Known rows, with every step that occurs:
geli furugib: [ -6.0   1.0  -4.2   9.9  48.6  -5.7  19.7  15.9   9.6  -1.0  11.5  18.3
  16.6   9.5  28.7 -21.9 -21.3  19.3   3.0]
zeruk sezus geli furugib zupuv: [ 17.1 -20.6  32.0   2.9  28.1  17.9 -38.8   9.3  -3.6  11.0  10.4 -52.3
   9.0  29.1 -10.8 -11.7 -56.7  23.5 -17.9]
furugib zupuv sezus: [ 10.3  21.8 -12.3  -6.8 -33.4   1.6  -2.1  -8.0  -8.5  -5.9  22.9 -30.6
  -6.5 -16.5 -27.9 -27.3 -13.2  25.4 -17.3]
sezus zeruk: [  5.7  -7.5 -19.8 -22.0   8.6  -1.2 -33.3   2.5   0.5 -22.9  -6.1  21.0
 -21.0  38.3 -13.2 -14.7  -6.0 -22.2 -25.4]
furugib sezus zeruk: [ 30.2  23.5 -17.7  -3.8 -10.0  -5.2 -30.0   5.9  15.6 -33.7   8.2  -5.6
  -7.4  26.8   4.2 -16.8   6.7 -11.7 -14.3]
zeruk geli furugib sezus: [  0.5  36.4  14.3 -20.5  58.9  -8.4  15.9 -10.1  16.3 -17.5  -3.0 -12.5
  47.5  14.0  24.0  -2.3 -18.9  12.7  31.4]
zupuv zeruk geli furugib sezus: [  5.4  35.9  -4.6 -48.8  68.8 -13.0  19.4 -32.9 -11.9   2.4  -9.7   7.7
  22.2  30.1   6.1 -24.1  -5.3  -4.7  16.2]
kelib furugib zupuv: [ -4.2   5.6   0.6 -29.7  18.3 -12.5 -34.4  -5.3  -7.1  -5.0  23.6  22.6
   4.0  -2.7 -19.6 -17.6 -11.9  -0.6 -41.6]
furugib sezus geli: [ 32.1   1.4  24.5  17.9 -21.7   7.3 -42.5  -3.0   4.8 -12.3   8.3 -50.0
  12.9  18.8  10.3  11.3   5.5  -8.9   6.6]
furugib zupuv geli: [  4.7 -23.2  17.0 -25.4 -48.8   5.5  42.3 -14.4 -30.4  22.9   7.5 -17.2
  -6.2  15.0 -16.2 -15.5  -3.1  -1.4 -15.4]
geli furugib zeruk sezus: [ -6.2  20.0 -18.9 -15.8  41.3   7.7  16.6  19.0  29.8   2.0   0.5  -7.6
  12.6  25.7   1.6 -33.8 -55.2  44.2  -7.8]
zupuv zeruk geli: [ -3.6  20.3  -1.8 -61.7  47.1  -6.9   7.7 -44.9 -25.9  11.0 -24.2   9.8
   6.9  27.0 -19.4  -5.9   2.8 -19.7  10.3]
geli zeruk: [-12.0  27.8 -13.9  -8.1  21.4  -1.9  48.2   7.5   5.9 -12.6  -9.0  -3.3
   3.1  33.1  23.6  -2.9   6.4  23.4  19.4]
zupuv zeruk sezus geli: [ 18.9 -12.1  12.5 -28.4  41.8  11.7 -46.5 -23.1 -28.6  11.0 -10.9 -29.5
 -13.4  35.3 -29.4 -13.7 -21.3 -12.4 -22.1]
zeruk sezus: [ 11.8   2.2   9.6  -1.3  28.7  10.4 -26.9   8.9   5.3  -9.3   1.1 -34.1
  -1.5  -1.5 -14.4  -7.7 -34.0  18.4 -14.9]
kelib furugib zupuv zeruk: [ -0.8   9.6  -8.0 -51.5  31.2 -16.8 -29.3 -21.5 -22.5   5.1  19.4  34.7
  -5.9  10.6 -28.7 -31.4  -5.3  -9.7 -46.8]
sezus geli furugib zupuv zeruk: [  8.4 -24.2  21.0 -11.0  10.9   6.2 -12.7 -13.5 -23.8  35.9   7.9 -14.2
   4.8  48.6  -1.4 -16.5 -25.0  -1.2  -8.4]
kelib furugib sezus zeruk geli: [ 11.4  29.1  -2.7 -41.3  67.4 -16.6 -76.8  -7.1  11.6 -63.4   7.8  17.0
  18.4  17.1  -7.4 -10.0  -4.2 -24.3 -32.5]

Rows:
[ 12.4  18.0  15.8  -9.2  54.6  -6.8 -64.0   1.6   5.9 -50.1  13.6 -13.5
  22.2  22.7  12.8   1.7   2.4  -6.9 -19.9] -> kelib furugib sezus geli zeruk
[ -3.7 -17.6   7.1 -25.2  35.4  15.2  31.3   6.3  -3.8 -13.9  -8.8 -20.3
  13.8  29.0   1.9 -29.0 -37.8  15.5 -13.9] -> zupuv geli furugib zeruk sezus
[ 14.6 -19.2   9.2  -8.5  33.0   0.8  13.5   7.1  -9.3 -37.3   5.7  -1.3
  11.3  33.2  27.3 -30.9  -6.6 -11.9 -14.3] -> zupuv geli furugib sezus zeruk
[ -9.2 -11.6  11.9 -18.8  19.2   7.2  55.3  -3.1 -22.7 -26.4 -16.3 -15.2
   5.4  35.0  19.8  -2.9  11.1  -1.3   7.0] -> zupuv geli zeruk
[  0.4  27.4 -20.3 -26.1  76.3  -0.8 -53.2  -7.7   3.3 -73.4  -2.7 -10.8
  13.5   9.9 -16.7 -28.0 -27.5   1.7 -13.9] -> zupuv sezus zeruk geli furugib
[-10.4 -19.1   3.5 -25.3  19.5  10.2  43.6   0.9  -6.7  -9.2  -9.7  -1.9
  14.5  30.2   9.6 -25.5 -21.9   6.3  -6.9] -> zupuv geli furugib zeruk
[ 13.5 -22.8  31.5  10.3  55.1  18.7 -54.8  12.4   0.4  -7.4   2.9 -48.6
  14.1  25.3  -2.0  -4.2 -52.5  16.1 -13.3] -> zeruk sezus geli furugib
[-13.0  21.2  13.1 -37.9  35.2  -6.3  36.3 -17.1   0.2  16.7  -2.4  -2.8
  36.0  20.0   3.5  -7.9 -30.8  19.1  20.9] -> zeruk geli furugib zupuv
[  2.7 -31.0  29.3  14.7  33.3  10.1 -33.3   4.1  -6.4   4.3   2.1 -18.5
  18.7  33.4  15.3   2.8 -24.8  -3.2   1.6] -> sezus geli furugib
[ 18.7 -23.2  35.0   3.9  25.1  22.0 -63.7   2.8  -5.5  -6.2  -4.7 -60.2
   3.0  19.7 -20.4   9.9 -38.7   3.3 -15.3] -> zeruk sezus geli
[ 12.8  25.6   1.4  -8.1  46.1 -15.1 -59.8   3.3  12.5 -47.2  23.2   8.0
  17.8 -11.0   5.7 -11.6   3.5  -7.4 -28.9] -> kelib furugib sezus
[  5.5   4.0   2.1 -27.5 -12.5  26.1 -33.3  -1.8  15.7   6.8 -18.3 -54.0
  -0.8  39.1 -38.5   0.0 -47.2  18.5 -13.8] -> furugib zeruk sezus geli
[ 18.3  19.2 -16.1   5.7  41.2  -9.7  -3.2  20.7  22.9 -27.4  18.3  13.8
   9.9  30.4  32.1 -36.7 -15.7  10.7  -7.5] -> geli furugib sezus zeruk
[  8.2  15.4   0.3  -5.3 -23.4  10.1  -8.6 -10.5 -14.2 -10.2  13.6 -52.9
  -1.4  17.7 -20.0 -15.3 -14.3  25.9  -7.7] -> furugib zupuv sezus geli zeruk
[ 15.6  24.4  -4.1  20.4  33.0  -9.3  17.8  19.4  22.5 -14.4  22.9  -0.6
  22.8   6.7  40.5 -27.0 -11.7  24.3   9.5] -> geli furugib sezus
